Each row comes from the steps of one walk. Every step used is in the known rows, and no mark comes twice. Write the walk behind each row, first mark first.
(in the rows, 128 means zero)
Known rows:
miga -> movezol -> toseb -> vusel -> mibata: [120  73 168 107 129 175  92 124 128 152 116 107 131  93 132 166 159  27
 170 104  99 126 140 190 107  98  99 122 105  86 162  90  90 139 193 113
 110 123 148 170 156 111 149 173 119  89 126 146 134 100 155 179 139 107
 120 204  87 165 122 172 122 123 127 110 104  86 122 131 142 155]
miga -> movezol -> toseb -> fifovo -> mibata -> vusel -> sigub -> tazap: [139 148 138 136 107 183  96 128  94 171 123 109 138 142 128 161 129 132
 109 109 154 153 166 112 116 114  89 123 107  97 137 136 155 105 119 120
 103 149 114 143 136 130 142 139 105 110 186 139 141 160 170 159 143 146
 188 119 142 113 150 136 147 103 134 145 111 166 112 105 132 142]
rogiv -> miga -> movezol -> toseb -> fifovo -> mibata -> vusel -> sigub: [135 109 154 160  98 161 105 120  92 232 135 135 125 150 116 171 133  60
 110  70 174 119 155 132 127 114 116 128 121  73 129 119 142 151 120 151
 135 144 127 155 125 121 103 131  91 101 211 101 135 160 144 154 138 152
 199 136 145 131 130 140 135 119 129 139 140 147 126 123 173 182]
tazap -> sigub -> vusel -> toseb -> fifovo -> mibata: [111 173 127 171 154 162 123 127  80 143 170 144 128 101 115 121 138  85
 106 172 143 109 151 162 183 119 114 147 114  90 155 109 184 122 126 135
 123 162  94 126 110 131 116 147 126  79 207 140 115 114 166 151 139 146
 187 174 123 110 134 147 186 132 105 132 129 166 145  93 122  87]
fifovo -> mibata: [143 150 153 155 131 142 103  98  94 100 127  95 125  86 112 149 123  94
 126 178 105 113 163 169 154 117 118 135 112  64 128  79  83 126 161 112
 155 157 125 164 127 137 152 157 133 117 147 128 105 154 143 156 155 118
 145 159  84 167 109 132 117 119 114 143 107  73 135  83 124  70]
movezol -> toseb -> fifovo -> mibata -> vusel -> sigub: [163 142 165 177 122 146 136 128  72 129 144 144 116 120 118 160 131  97
 129 104 185 109 158 119 140 117 117  99 125  95 139 120 167 125 133 151
 147 141 133 143 136 131 124 137 125 119 162 117 121 146 125 150 122 133
 197 163 116 119 127 126 162 118 136 144 139 137 146 114 125 138]
rogiv -> miga -> movezol -> toseb -> fifovo: [ 81  54 139 113  92 161  27 103 132 252 165 116 137 131 118 130 134  82
 145  92 117 146 148 157 142 108  96 104  97  76 115  73  61 100 179 109
  98 146 161 145 153 117  87 141  85 110 192  70 127 120 156 186 153 130
 119 146 132 143 153 145 121 118 130 144 147 143 137 153 162 126]
movezol -> toseb -> vusel -> sigub: [145 103 175 153 138 132 128 152  91 130 117 137 115  84 104 152 152  61
 175 127 163 123 157 144 127 101 105 100 124 112 176 123 107 152 166 115
 110  98 154 138 147 105 135 165 157 123 137 128 113 125 147 164 125 121
 140 198 104 130 110 136 159 119 128 111 135  91 123 121 124 128]
toseb -> movezol: [ 87  85 202 135 145 110  73 107 138 160 113  91 113  76  84 147 142 122
 155 179 107 134 156 168 143 127  77 143 103  69 124 104  55 115 163  96
 124 155 150 153 108 110 122 159 118 149 132 101 112 137 157 172 161 144
  96 171 102 163 128 121 129 138 126 123 109  60 119 101 135  69]
tazap -> miparu: [153 136 151 129 162 124  91  96 124 111 146  60  98  80  95 120 156 134
 147 190 105 122 133 165 119 114 131 135  88  97 142  68  75 108 175 107
 144 146 153 153 130 121 164 136 139 149 122 149  93 133 155 165 161 124
  96 140 102 155 118 130  93 118 141 151 120  81 141 101 103  50]
movezol -> toseb -> vusel -> sigub -> tazap -> miparu: [163 128 136 126 156 157 131 146 116 110 125  74 118  95 113 124 155 134
 155 154 154 156 141 144 110 108 115 100  91 123 178  97 114  91 152 110
  84 122 143 138 146 119 161 148 157 128 133 177  93 140 181 169 140 131
 157 142 117 130 129 141 121  94 148 131 119 137 108 103  95 102]
movezol -> toseb -> fifovo -> mibata -> vusel -> sigub -> tazap -> miparu: [181 159 127 144 141 175 141 130 104 123 151  87 123 129 135 132 139 164
 117 132 174 142 144 129 126 119 129 100  90 105 151 100 179  73 133 137
 103 158 126 144 136 147 150 128 130 126 163 158 106 152 171 152 139 139
 205 113 130 113 145 139 135  92 152 162 127 175 126  92  83 107]
rogiv -> miga -> movezol -> toseb: [ 90  62 129  94  89 149  45  94 124 249 123  90 131 125  98 155 130  53
 149 101 109 138 151 168 125 116 102 128  91  89 115  72   9 119 174  90
  98 134 154 162 157 113 144 146 111 101 158  92 120 136 145 186 179 121
  88 149 125 156 145 151  88 132 112 148 129  90 118 152 175 139]
tazap -> sigub -> vusel: [131 161 132 145 168 116  97 111 104  98 127 105 107  99  83 155 169  84
 133 214 137  99 148 146 141 121  94 172 134  91 169 103  84 163 110  79
 105 124  92 146 119  84 181 151 167 128 128 175 109 134 160 142 147 156
 117 171 137 112 115 128 171 149 114 136 137  99 156  82 124  56]
rogiv -> miga -> movezol -> toseb -> vusel -> sigub -> tazap: [114  95 129 123 105 170  81 144 122 196  88  93 139 138 105 149 147  75
 138 129 146 171 170 125 107 113  98 125 106 101 158 136  77 144 149  85
  65 118 118 142 154  96 124 157 132 108 183 129 116 168 194 182 145 141
 151 127 132 139 126 153 123 103 127 115 130 131  94 109 160 153]
vusel -> sigub -> tazap -> miparu: [165 183 134 144 150 155 114 125  91 113 116  42 113 104  83 112 161 176
 133 206 136 145 147 118 105 122 121 125  95 107 159 103  94 105 155 100
 107 134 129 141 128 107 163 127 151 150 122 180  98 164 191 171 131 140
 116 103 135 156 119 136 113  98 139 141 121 122  87  88  90  65]
vusel -> mibata -> fifovo: [134 163 136 153 172 148  92 116  85  93 130  78 100 126 111 125 159 123
 135 146 120 143 161 149 136  91 123 139 113  41 140 102 101 135 192 108
 157 162 150 163 153 115 157 133 119  85 121 134 126 132 117 179 125 109
  97 131  97 182 104 131 126 128 127 156 136 114 141 103 127  78]
sigub -> vusel: [127 154 116 122 144 113  70 116 112  70 123  91 107  97  95 167 137  93
 134 196 129 103 155 147 125 108  90 144 107  83 145 106  78 129 132  62
 130 115 110 143 141  81 180 155 139 113 109 137 107 145 139 163 173 123
 111 152 114 118 111 121 132 142 119 155 135 100 146  90 141  62]
vusel -> sigub -> tazap: [139 182 142 155 131 150 102 132  70 119  94  67 128 115  71 130 146 136
 136 194 135 153 176 106 122 125  99 132 115  94 154 139  79 130 158  71
 108 122 121 138 137  97 167 143 153 126 124 163 113 180 167 177 123 134
  99 108 128 153 117 131 135 102 114 125 130 119  98  97 107  84]
toseb -> fifovo -> mibata -> vusel: [150 136 165 173 142 132 101 101 105  83 144 124 107 108 140 152 127 120
 111 134 146 109 153 148 142 118 125 128 114  54 121 111 172 130 144 135
 170 167 123 155 135 147 125 138 115 128 166 111 121 152 128 131 166 131
 203 139  84 122 112 107 147 127 144 157 136 110 168  75 128  85]
miga -> movezol -> toseb: [101  76 151  88 109 151  46  98 114 200 136  93 128  93 103 163 135  81
 165 113  94 117 149 170 121 101  83 133  91 110 131  64  29 102 168  89
 106 123 163 154 152 122 163 151 115 110 131 109 133 112 137 181 173 110
  67 170 126 136 155 153 108 132 119 145 102  80 122 156 156 107]
movezol -> toseb: [128  93 140  98 127 130  79 112  92 139 131 104 126  95 107 137 140  82
 174 136 125 115 149 160 143 109  94  98  98 113 142  72  32  96 184  80
 119 118 160 150 164 129 173 149 138 114 102 109 100 124 127 174 162  99
  83 177 101 130 137 135 125 128 120 151 126  83 135 142 115  77]
miga -> movezol -> toseb -> fifovo -> mibata: [102  94 140 125  92 185  69 101 121 203 176 128 151 104 143 150 119  92
 126 112 107 130 153 169 157 103  95 105  99  76 117  57 106  82 164 136
 110 163 142 155 130 158 112 148  87  99 192  91 134 116 149 168 158 127
 154 183 114 145 150 155 137 114 118 140 109 132 144 124 150 115]
miga -> movezol: [102 109 171 121 123 145  38  80 123 168 120  77 110  86  89 167 137  99
 138 169  69 124 154 162 109 103  88 169  96  82 122  84  48 132 171  90
 127 134 149 162 123 106 154 150 113 124 146 124 140 131 141 171 173 136
  65 148 120 151 119 136 106 134 114 135  96  61 117 129 161  87]

Which walk is each row?
[144 109 145 142 133 144 104 112  99 103 152 138 119 115 146 155 118 105
 124  95 162 104 146 150 144 113 115 100 112  86 123  89 157 106 148 131
 146 159 134 159 148 155 138 139 112 114 151 100 115 138 125 144 165 119
 203 166  92 105 135 120 138 120 144 165 135 128 173 104 119  97]
movezol -> toseb -> fifovo -> mibata -> vusel
[124  93 162 128 121 158  75  90 121 147 151 129 122 116 145 171 116  96
 117  88 143 109 148 157 132 109 108 132 100  76 116  90 150 106 129 135
 132 162 139 160 133 147 130 143  94 104 178 103 137 127 127 147 173 131
 186 160 114 108 140 139 131 128 143 161 114 120 159 115 140 122]
miga -> movezol -> toseb -> fifovo -> mibata -> vusel
[124  63 159 114 146 126  86 128 125  96 127 126 123  78 130 142 143  56
 179 120 139 126 144 172 133  97 108  94 108 109 161  95  88 121 177  99
 107 120 153 148 161 126 143 180 147 118 124 120 104 126 146 158 161 102
 137 198  70 123 124 132 136 128 141 130 128  85 150 120 117  89]
movezol -> toseb -> vusel
[163 149 155 163 141 125 112  90  93  68 107 105  99 100 121 170 127  91
 117 151 142 102 156 156 113 126 125 149 115  64 130 108 130 147 135 114
 170 154 113 169 132 136 174 144 145 117 135 139 115 172 125 134 177 125
 175 140  82 126 104 108 120 128 137 159 111  73 154  76 126  74]
fifovo -> mibata -> vusel
[126  76 139 130 103 157  76  92 132 202 138 123 126 145 143 167 116  73
 110  72 153 124 147 160 134 117 123 127 104  64 112  90 130 123 131 137
 129 170 128 166 138 140 110 137  83  97 204  89 121 148 142 148 174 137
 203 135 119 121 136 129 119 128 143 161 135 131 158 112 168 144]
rogiv -> miga -> movezol -> toseb -> fifovo -> mibata -> vusel
[166 168 181 204 135 138 128 119  79 116 128 134 104 114 106 155 141 114
 111 142 170 108 159 119 133 119 116 128 134  75 139 141 189 149 129 150
 167 147 121 149 113 120 114 137 128 138 171 126 120 160 131 140 120 145
 197 144 113 128 102 117 160 123 135 146 142 119 142  87 135 114]
toseb -> fifovo -> mibata -> vusel -> sigub
[136 149 155 138 164 100  97 107  63  99 101 118  84  89  85 131 132  97
 143 146 142  96 148 141 118 113 132 161  92 121 148 146 144 154 171  91
 165 135 140 142 151 114 158 147 139  93 122 113 126 140 108 164 182 111
 109 131  89 101 123 122 119 149 129 152 134  79 125 138 109  95]
mibata -> vusel -> toseb
[144 166 153 152 147 128 121 108  52 110 113 122  96  92  99 143 121  86
 118 140 146  94 153 153 126 119 146 151  92 103 140 140 173 136 154 112
 178 159 123 148 137 137 165 148 139  81 150 125 124 145 117 154 179 114
 155 141  89 103 122 129 121 143 128 157 113  84 129 118 112 106]
fifovo -> mibata -> vusel -> toseb
[105  83 136 123 125 144  73 117 108 148 174 131 130 102 126 116 138 126
 168 116 125 130 143 140 163 105  95  80 104 104 132  72  84  76 192 105
 111 132 170 136 161 129 113 144 110 117 135  88 122 108 129 178 148 111
 122 179 104 130 149 129 145 113 131 145 153 134 159 138 102  74]
movezol -> toseb -> fifovo
[129 183 123 159 202 145 112 128  94  83 136 105  98 134 110 138 183 101
 122 173 145 129 156 148 141 100 121 170 139  52 169 108 124 157 133 103
 123 161 103 152 132  87 175 133 137  84 128 176 123 119 142 161 118 141
 121 143 128 152 110 132 165 145 124 156 143 137 152  78 136  78]
tazap -> sigub -> vusel -> mibata -> fifovo
[181 181 179 196 135 133 136 117  66  95  99 114 101 100  90 175 145  93
 112 155 161 106 167 132 123 120 121 140 131  78 142 138 147 173 120 126
 168 135 120 153 122 110 158 134 152 125 139 147 115 175 129 139 129 137
 168 148 113 131  96 118 149 128 131 138 121  83 127  89 131 118]
fifovo -> mibata -> vusel -> sigub
[132 129 196 180 147 119 118 142  95  92 105 126 104  79  90 149 164  72
 158 169 144 121 153 140 130 101 109 128 133  87 171 141 123 173 170 114
 134 104 140 144 125  91 123 163 159 140 153 143 111 149 145 155 118 141
 138 174 103 138  91 128 154 124 129 103 129  79 129  97 132 109]
toseb -> vusel -> sigub
[135  84 147 124 145 159 123 141 110 109 117 118 124  86 134 142 171  32
 177 112 125 123 133 172 121 100 120 102 117  93 170 102  89 131 207 110
 127 122 157 165 170 115 151 183 133  99 109 156 105 109 151 176 130  98
 135 206  69 159 118 164 130 121 135 121 120 100 134 122 113 134]
movezol -> toseb -> vusel -> mibata
[116 110 149 124 121 168  96 141 109 160  95 100 142 110 108 157 148  95
 143 139 133 158 165 126 112 105  83 129 102 114 169 133  98 127 146  84
  75 110 126 141 145 102 150 157 140 110 153 146 124 152 188 171 146 136
 132 148 133 125 132 150 141 108 126 107 103 123  87 112 135 138]
miga -> movezol -> toseb -> vusel -> sigub -> tazap
[128  99 132 133 181 153 107 145 102  86 135 125 109 120 149 128 168  82
 161 105 144 149 149 164 143  86 126 113 110  57 164 102 122 125 189 120
 128 143 150 159 164 120 149 155 130  68 133 125 116 116 123 178 132 100
 135 164  79 156 116 135 133 126 149 150 133 120 154 108 129 109]
movezol -> toseb -> vusel -> mibata -> fifovo
[117 136 150 160 158 115  79 123  74 123 147 139  97 104 104 106 133 126
 131 124 147 114 139 130 146 107 129 129  93 103 149 144 187 121 178 118
 161 152 148 134 146 124 111 141 119 104 158  92 139 124 115 156 159 120
 148 137 101  94 141 120 139 132 139 155 143 133 142 136 108  92]
mibata -> vusel -> toseb -> fifovo
[ 67 129 184 132 182 116 104 130 106 183 126 128 112  77  70 136 152  92
 136 199 146 110 151 162 160 130  86 182 102 111 169 135 114 141 118  97
 105 155 110 122  99  90 124 158 139  98 153 128 123  98 169 163 156 159
 108 181 143 112 148 138 171 169 108 119 120 102 110 113 124  80]
tazap -> sigub -> vusel -> toseb -> movezol
[144 168 140 152 171 148 122 123  96 100 121  93 113 107  90 155 189  54
 138 199 126  99 145 153 129 118 107 170 140  71 176 107  94 170 140  97
 128 136  94 155 128  78 182 156 152 103 122 210 112 111 170 156 110 144
 109 172 130 150 109 153 156 138 110 122 136 115 128  86 121  97]
tazap -> sigub -> vusel -> mibata
[ 95  33 148 103 119 141  57 119 154 205 116 116 126 113 125 159 132  26
 159  95 129 142 141 186 118 103 104 131 100  88 144  90  66 144 162 102
  93 127 150 155 154 106 121 176 120  98 178 103 115 133 164 167 176 122
 132 170 104 139 133 144 107 139 136 124 132  85 136 130 171 141]
rogiv -> miga -> movezol -> toseb -> vusel
[105 154 144 170 132 159 109 119  74 154 164 127 127  91 117 107 123 107
 118 145 128 122 153 161 172 113 125 116  97  82 127 108 167  97 183 136
 154 173 125 136 120 149  96 146 106  84 195  96 125 122 140 167 148 116
 160 158  89 144 135 142 150 114 116 140 126 137 135 116 111  85]
vusel -> toseb -> fifovo -> mibata
[133 152 149 170 144 147 111 151 100  87  83  91 120  96  99 132 153 110
 141 187 148 157 173 120 122 120  95 121 122  89 169 157 124 144 156  81
 104 117 113 137 144  94 144 159 166 134 143 159 105 173 187 164 129 139
 146 133 110 132 109 129 146 105 130 108 126 118 110  77 114  86]
toseb -> vusel -> sigub -> tazap
[ 94 141 120 139 146 133  81 138  83 129 160 132 108  99 103 105 126 102
 132 156 144 117 148 136 153 101  96 127  89 104 157 132 164 109 170  93
 128 131 126 119 141 100 109 147 111  90 164 105 135 111 139 180 155 123
 135 153 116 101 142 131 163 132 122 151 157 165 139 127 110  79]
sigub -> vusel -> toseb -> fifovo
[164 170 185 179 151 104 111 115  70 102  99 110  82  99  69 160 156 113
 137 160 165 100 156 112 106 120 121 144 129  86 153 153 127 171 137 104
 163 118 140 148 130  92 162 134 155 145 122 145 116 170 119 145 129 136
 125 146 120 128  98 111 139 138 136 132 139  77 130 113 128 104]
mibata -> vusel -> sigub
